Each row was made from one small tree. The marks that hang from a mark follow it in brackets, in alphabetical order. Every link used is in the known rows. Write each row's tree.
(in the rows, 128 means zero)
Known rows
A[U]: [ 90 105 131 153 170  92 119 147 133 177 136 106 111  96 104  85 121 141
 132 141]
M[Q]: [ 62 109 151 141 205 113 135 135 125 151 138  89 126  98  85  86 151 157
 148 135]
N[U[P]]: [108  97 112 166 177 121 106 122 148 139 156 106 115 122 135  87 123 105
 117 120]
U[A N[M[Q]] P[W]]: [102 141 161 128 193 120 174 136 146 127 155  90 142 170 139 120 164 100
  94 122]
Q[M]: [100  93 108 147 195 149 113 134 126 141 109 120  97 107  89  47 174 139
 155 143]
A[U[N P]]: [120 119 132 154 164  99 145 149 170 152 182 110 128 137 117 118 150 107
  92 158]
W[P[U]]: [ 81  87 116 173 194  91 111 139 109 167 132  98 103  98  83  66 116 136
 154  96]
A[U[H N[M]]]: [124 127 138 152 138 102 105 165 126 177 135  84 133 140 141 129 146 124
 107 130]
W[P[U[H]]]: [102 101 102 173 148  98 106 132 107 186 141  88 105 115 107  84 129 131
 152  97]
W[P[U[H N[M[Q]]]]]: [100 105 148 173 167  87 109 159  92 168 143  58 132 134 101 106 143 159
 131  83]
N[M U]: [ 91  90 131 161 198 119  72 145 105 143 100  90 118 106 138  79 102 128
 134  93]
U[H P[W]]: [107 143 108 134 132 150 127 103 143 149 141 113 110 177 170  88 151  79
 141 133]
U[A H P]: [136 149 103 144 139 134 162 112 172 159 183 103 140 149 141 145 183  73
 112 143]
P[U W]: [ 72  87 115 139 172 113 120 125 107 177 113 120  90 103 122  64  92 133
 153  99]
H[U[N[M[Q]] P[W]]]: [ 96 143 186 127 205 120 163 141 118 126 147 105 139 174 114  92 159 111
 103 144]
A[U[H N[M] P[W]]]: [135 140 136 142 119 115 115 143 136 157 140 101 121 194 184 111 137  88
 104 128]
N[U]: [ 87  88 112 158 185 109 103 132 122 164 136  92 106  85 120  73 110 136
 126 113]
P[U[A]]: [101  91 111 149 179  98 157 134 139 187 154 108 121  75  94 122 124 128
 123 108]
C[W[P[U[A H]]]]: [142 127  97 176 136  90 158 145  92 221 160  78  91 101 107 120 139 125
 127 103]
N[M[Q[J]]]: [ 74 125 169 144 239 123 119 147  93 123  89  58 139 114  86  96 169 158
 157 110]
U[N P]: [101 131 125 141 195 139 149 137 173 124 174 111 138 146 117 119 175  85
 105 151]

Which tree is each row?
[ 97 101 109 151 166 121 111 111 133 145 140 111  93 140 161  55 100 101
 121 110]
N[U[P[W]]]
[126 158 151 123 196 121 189 138 142 139 160 117 141 169 131 118 166  63
  74 146]
H[U[A N[M] P[W]]]
[120 116  94 132 123 102 177 129 130 213 175  97 110 111 138 129 134 113
  97 110]
P[U[A H N] W]
[108 112 143 164 179 107  92 138  76 161 106  37 127 109 123 100 145 167
 137  88]
N[M[Q[J]] U[H]]
[131 124 105 178 146  99 142 161  90 206 162  76  92 114 106 113 144 131
 121 111]
C[W[P[U[H N]]]]
[104 106 148 160 219  89 137 144  94 155 121  43 134  84  96 109 144 164
 112  90]
N[M[Q[J]] U[A]]
[108 148 161 127 201 135 151 142 128 124 138 121 132 180 133  92 155  74
 100 145]
H[U[N[M] P[W]]]
[142 155 103 138 142 131 184 126 186 158 208  95 147 152 137 164 199  70
  80 151]
U[A H N P]
[120 124 118 149 126  92 138 152 142 197 173  87 120 115 123 124 153 131
 100 150]
A[U[H N]]
[140 118 139 166 142 106 121 125 132 156 165  68 144 145 154 137 145 120
  99  99]
N[M[Q] U[A H P]]
[136 162 119 126 141 141 158 127 153 143 156  97 139 194 182 139 173  57
  91 122]
U[A H N[M] P[W]]
[124 153 100 129 125 134 167 101 157 163 165 110 118 167 166 115 163  68
 115 132]
U[A H P[W]]
[103 104 118 179 190  99 124 156  81 186 127  94  81  93  86  75 113 141
 153 103]
C[W[P[U]]]
[113 110  93 138 120 105 156 115 120 212 147 104 100 109 142 110 118 117
 128 100]
P[U[A H] W]
[107 138 130 139 168 144 109 151 126 149 127  85 144 147 142 131 169 103
 121 122]
U[H N[M]]
[115 108 101 148 159 108 150 109 146 160 163 108 101 128 159  83 114  91
  97 113]
N[U[A P[W]]]
[131 119 113 167 155  89 136 156 117 180 156  70 135 132 118 136 149 109
 104  85]
W[P[U[A H N[M]]]]
